Each row comes from the steps of one path. Every step used is in the known rows, and no mark comes twice. Write the path behind each row, first mark first.
Known rows:
madi/pipo: [ -7.1  -0.9  -0.1   7.4   4.8  23.6   2.2  -1.1   7.7   4.8   3.9  15.4
  -6.8  -5.9  -1.4  -1.3   4.7   8.5  -3.4  -1.7  -3.0  -7.0 -10.8  -4.9]
pipo/madi/ridev/refa: [  0.0 -13.1   6.6   6.4 -16.8   8.4 -19.2  -7.2 -11.2   7.7 -15.3   5.5
 -15.2 -35.6   6.0  -3.8 -10.6  17.7   3.1  -0.3  15.5  -6.0   1.4  -2.4]
nitub/refa: [-18.1  -5.4   1.6   7.9 -11.0  -7.4  10.1  -0.2  10.6  -4.1  -0.7  21.9
 -19.8   7.5   2.1 -10.0  -5.1   0.9   0.7 -20.0   1.0  -6.5   7.5  -1.2]
visi/ridev/refa/pipo: [  7.7   1.0  -4.9   8.8   0.4 -20.3  18.4   4.6   7.6  16.8   9.4  29.1
  -1.7  28.6   8.4  -9.1 -23.2   0.4  -3.8 -14.1 -11.1 -25.4   2.7  -3.9]
zozatu/refa/tuva/visi: [ 45.7  -7.3   6.7  13.4   4.9   7.7  28.1  18.8   8.7   0.6   9.2 -13.9
 -31.5 -24.9  -3.7   3.5   5.7  -5.4  17.7 -21.3 -22.6  32.8  -8.7  -3.3]
nitub/refa/tuva/visi: [ 18.2 -10.5   6.7  18.5 -12.5   5.5  22.5   9.6  20.7  -4.0  -7.3   7.3
 -40.8 -19.6   1.8  -5.2   6.5  -9.3  12.5 -26.0 -12.9  18.6  -0.2  -1.5]
visi/ridev/madi/pipo: [ -8.9 -13.7  -2.2   8.9   8.5 -10.5  23.9   1.3   7.8  13.5   9.0  31.9
  18.4   9.9 -12.4   2.7 -19.9  -1.1   9.4  -6.0 -24.1 -10.6 -12.4 -10.9]
pipo/madi/ridev/refa/tuva/visi/nitub: [ 41.6 -18.5  14.6  19.8 -13.0  16.4 -18.2   4.0   5.1  10.6 -10.2  11.1
 -54.2 -59.5  12.6   1.3 -25.3  10.5   4.7  -6.0   3.3  17.3   6.4   6.3]
zozatu/visi: [  5.6   4.5  -0.5  11.1  -0.7  10.5  22.4   5.5   6.2   7.9  -5.0 -11.1
  22.8  23.8  -7.1  -1.4   3.2  -4.0   0.5   5.5   7.9  20.5   4.9   7.6]
visi/zozatu/refa/tuva: [  9.0   7.6   5.5  25.3  -1.9   8.6  24.0  13.9   8.8  12.0  10.8  -8.6
 -75.4  14.3  -0.2   3.9  -1.0   2.7  13.9  -6.1 -17.1   7.5 -15.7   1.6]
ridev/madi/pipo: [ -0.5  -6.3   0.3  15.1   6.0   8.9  15.5  -4.2  -2.4   7.5   1.7  20.8
   8.4 -28.2  -9.0   5.2 -11.0   4.1   4.6   1.7 -17.9  -9.7  -9.9 -10.8]
tuva/visi: [ 16.6   3.5   0.2  -4.0   8.3  10.1   6.9   8.7   4.8  -3.5   0.2   5.5
   1.8 -16.1  -4.8   3.7   0.8  -5.5   3.6  -9.4  -2.1  36.5  -0.4  -2.8]
visi/zozatu/refa: [ -8.7  16.1   0.6  10.9   8.4   7.0  19.7  12.7   3.6   8.1  16.7  11.0
 -52.2  28.3  -6.2   1.7 -11.4   7.3   6.3  -6.2  -6.1  23.8  -7.0  -0.8]
visi/tuva: [ -8.2   8.3   2.3   5.8  -8.9   4.1  10.3  -4.6   9.6  -2.4   1.7  -1.1
 -11.8  24.9   6.4   8.4  -6.5   0.8  -6.5   5.4  14.2  -7.5   1.6   2.5]
tuva/visi/nitub/refa: [  2.4  -1.1   4.5   7.9   0.7  -1.0   7.4  11.6  21.6  -5.3  11.4  49.2
 -32.8  -8.5   3.1  -7.2 -29.3  -2.3  -3.7 -28.2  -0.4  33.8  19.9   5.2]
zozatu/visi/nitub/refa: [ -6.9  -1.2   4.0  22.8  -7.1  -2.4  21.7   8.2  22.7   6.4   5.3  31.3
 -14.6  32.0   1.8 -12.3 -25.4  -1.0  -5.7 -13.7   9.4  12.2  23.7  15.4]
ridev/refa/tuva/visi: [ 30.1 -10.4   5.5  13.1   0.0  13.1   6.5   6.1   9.6   5.5 -11.3  -4.3
 -30.9 -23.5   5.7  -0.7  -5.6   0.2   5.6 -31.3  -7.1   8.9  -7.6  -3.4]
pipo/madi/ridev/refa/tuva: [ 20.6 -23.0  11.7  20.3 -26.9   8.3 -13.0  -7.0  -6.7  11.6 -21.6 -14.5
 -37.1 -44.6  10.8  -2.4  -1.0  13.7   8.5   2.0   4.8 -22.4  -6.7  -0.1]
pipo/madi: [ 19.1  -1.6   2.5   2.9 -15.7   8.0  -8.4  -1.4   1.9   8.6  -1.4   1.1
   0.2 -14.0   0.1   6.3   4.8   6.7   3.1  12.6  11.6  -4.9   1.0   1.2]
tuva/visi/ridev/madi/pipo: [  6.6 -10.3  -2.5   4.6  19.2   3.5  33.4   9.5  12.3   9.7  10.5  38.8
  19.9  -7.4 -17.2   6.4 -20.4  -7.5  12.6 -15.5 -27.0  29.2 -13.2 -13.3]
tuva/visi/zozatu/refa: [  6.9  21.7   0.9   6.9  16.6  18.8  27.6  21.6  10.0   4.1  18.8  17.5
 -48.0  11.8 -10.9   5.6 -10.7   2.1  10.7 -15.2  -7.8  62.2  -7.3  -3.5]
refa/pipo: [ 20.6  14.4  -4.2  12.2  -4.9  -0.6  14.1   3.7  -1.4   3.9   8.5   6.2
  -3.9  -9.7   7.2  -0.4   4.1  -2.3  -3.8  18.5 -10.1  -9.6   6.7  -1.5]
tuva/visi/ridev/refa/pipo/madi: [ 40.4   2.6  -2.3   8.0  -5.7   0.6  17.9  12.1  13.2  21.3  10.5  37.1
   1.4   0.1   3.8   0.0 -19.8   1.3   3.3  -9.5  -1.2   7.4   3.4  -6.8]

Write each row's path:
[ 26.2 -18.4   1.9  18.6   8.9   2.9  36.8  10.7  16.6  13.6   3.0  17.6
  -2.5 -17.5 -12.0   8.2 -10.8 -11.2  19.7 -14.0 -37.4  13.4 -20.4 -10.3] | refa/tuva/visi/ridev/madi/pipo
[  6.6 -14.1   9.3  26.1 -16.1 -10.4   3.0   3.9  21.2   3.2   1.8  21.7
 -60.2  -4.5  12.8  -9.3 -20.8  -1.5  -1.2 -15.3  -9.7 -22.7  13.0  10.4] | visi/nitub/refa/tuva
[ 12.4 -10.8   8.8  37.6 -16.1  -0.2  27.3   9.1  27.5   9.9  -2.0  11.0
 -36.7  20.4   6.7 -10.6 -16.0  -6.8   0.5 -10.9  -2.2  -2.7  17.3  18.0] | zozatu/visi/nitub/refa/tuva
[ 28.8   5.7   2.7  27.9 -26.4  -6.7   6.6   4.7  16.9  12.1  16.0  50.3
 -40.2 -15.5  15.1  -5.5 -21.9   5.8  -7.5  13.6   2.4 -20.9  26.9   6.7] | visi/nitub/refa/pipo/madi
[ 35.5   6.4   0.1  18.7 -19.2   6.7   2.2  -1.5  -0.8  19.1   1.0  19.7
 -12.8 -20.2  13.8  -1.1  -8.7  13.0  -4.3   8.2   6.6 -29.5   6.5  -3.8] | ridev/refa/pipo/madi
[ 34.8  -9.2   8.1  16.5   5.1   8.7  -5.0   8.3  15.1   8.8  -0.9  17.2
 -48.0 -26.1  11.7  -1.9 -32.1   1.5  -2.6 -30.3  -6.8   8.5   5.3   6.4] | ridev/refa/tuva/visi/nitub
[ 30.3   5.9   1.6  16.3 -21.6   6.6   2.7  -0.3 -13.0   6.3  -1.4   1.3
  -7.1 -44.8   8.2   2.5   7.7   6.2   2.7  42.3   0.3   0.6   6.7  -0.9] | refa/pipo/madi/ridev
[ 33.7   5.4   6.2  24.0 -19.4   4.8   9.4  11.1   8.5   0.9   9.8  48.2
 -44.8 -53.8  11.9  -4.7 -20.4   3.9  -1.1  15.5  -1.2  31.0  26.7   3.5] | tuva/visi/nitub/refa/pipo/madi/ridev
[ 13.3 -22.8   3.6  19.7  -8.7 -28.6  45.7  12.2  19.1   4.6  -1.9  25.4
 -13.7  -4.7  -9.3  -0.8 -18.5 -18.6  24.2 -30.1 -32.6  18.3  -1.5  -7.1] | nitub/refa/tuva/visi/ridev/madi
[ 29.5  -8.1   6.9  17.4  -4.2  -4.4  20.6   9.3   3.9   4.5   7.7 -20.6
 -31.8  -7.4   1.1   0.2   6.4  -1.1  14.5 -11.2 -20.6  -7.5  -9.2  -0.3] | zozatu/refa/tuva
[ 36.9  25.7   2.7  22.6  -4.5  24.8  29.0  21.0  -2.5  10.3  16.7  20.0
 -56.8 -34.7  -3.2   8.3   0.6   8.5  12.3  27.5  -7.8  59.1  -0.7  -4.0] | tuva/visi/zozatu/refa/pipo/madi/ridev
[ 24.2 -12.5   2.2   4.0   3.3  -4.8  20.9  14.6  18.7   6.2   1.2  -1.4
  -8.4  10.3  -3.9   2.9  -0.5 -15.3  14.7 -15.3 -20.6  24.5 -10.3   0.1] | refa/tuva/visi/ridev
[ 30.7 -17.5   1.6  11.5   5.0 -19.9  35.3  11.9   8.8   8.5  -0.1   2.9
   5.2 -10.6 -10.3   9.2 -15.2 -19.7  22.5 -11.5 -34.4  21.9  -8.7  -5.2] | refa/tuva/visi/ridev/madi
[  2.8 -21.1   3.4  11.2  -5.4 -15.9   8.0   1.9  14.1  16.1  -5.2   3.3
 -22.1  29.6   5.6  -6.8 -17.4  -0.8   5.8 -31.3 -13.0 -29.5  -9.8   0.0] | visi/ridev/refa/tuva
[ 45.6  10.1   2.5  22.9 -17.4   6.1  14.5  13.2  22.1   7.2  17.3  55.7
 -40.1 -32.0  10.5  -1.5 -23.3   0.7  -4.0   5.1  -0.3  17.8  26.1   4.2] | tuva/visi/nitub/refa/pipo/madi
[ -3.0   9.2   5.1  26.6  -8.3  16.9  27.0  14.3  26.2   2.9  -5.3  17.8
 -84.9   4.9   0.6  -1.2  -2.1  -5.5   9.8 -21.2  -8.5  29.9  -6.0   0.9] | nitub/refa/tuva/visi/zozatu
[ 36.5 -12.9   4.8   7.8   8.2 -11.5  36.3  24.2  17.9   7.0  16.7  -1.6
 -18.6  15.5  -8.2   1.3  -4.0 -11.0  22.4 -29.6 -31.1  32.9 -11.6  -2.7] | zozatu/refa/tuva/visi/ridev
[ 19.4  21.7   2.6  26.8 -14.0  12.5  21.6  12.4  -7.6  14.4  15.6  13.8
 -59.0 -19.9   2.0   4.4  -2.4  13.9   8.4  34.9  -6.4  21.6  -0.6  -1.6] | visi/zozatu/refa/pipo/madi/ridev
[  1.6  -7.9  -1.4  -8.3  13.1  -6.8  10.1   9.4  14.2   8.0   2.9  29.2
   5.1  25.2  -4.1  -5.1 -28.7  -1.8   4.0 -41.4  -3.7  22.7  -3.2  -5.4] | tuva/visi/ridev/refa
[ -0.5   3.8   7.2  20.8   0.8  23.4   5.9   6.7   3.3   6.5 -16.7   0.5
 -76.1 -23.3   4.1   0.0 -10.6   6.1   7.5 -15.1  -5.1  34.6 -12.0  -1.3] | madi/ridev/refa/tuva/visi/zozatu
[ -4.0  22.6  -2.1   3.5  11.9  24.1  11.8  12.4  10.7   2.6   3.7  16.9
 -40.8   8.7  -7.0   7.5  -6.6  -1.8   2.3  -3.9   1.0  50.1  -5.1  -0.5] | tuva/visi/zozatu
[ 36.2 -20.0   4.9  21.6  12.7  -1.7  51.6  19.2  15.7  14.4  17.6  18.3
 -11.6 -13.6 -16.4   6.1 -15.6  -7.4  27.7 -25.4 -47.4  26.8 -23.0 -13.5] | zozatu/refa/tuva/visi/ridev/madi/pipo
[  9.4 -17.8   3.2  21.2  -5.1  -6.2  29.2   7.7  20.0  24.5 -10.7  -7.3
   2.8  54.1  -0.6  -8.4 -14.4  -5.1   7.9 -24.6  -3.7 -11.5  -6.7   7.8] | zozatu/visi/ridev/refa/tuva
[ 10.8   8.6   0.5  23.9 -11.9 -13.6  14.2   6.7  14.2   3.0  17.6  49.2
 -40.7  -2.2  15.0 -11.1 -25.1  -0.2 -11.0   0.5  -8.9 -17.2  24.8   5.9] | visi/nitub/refa/pipo
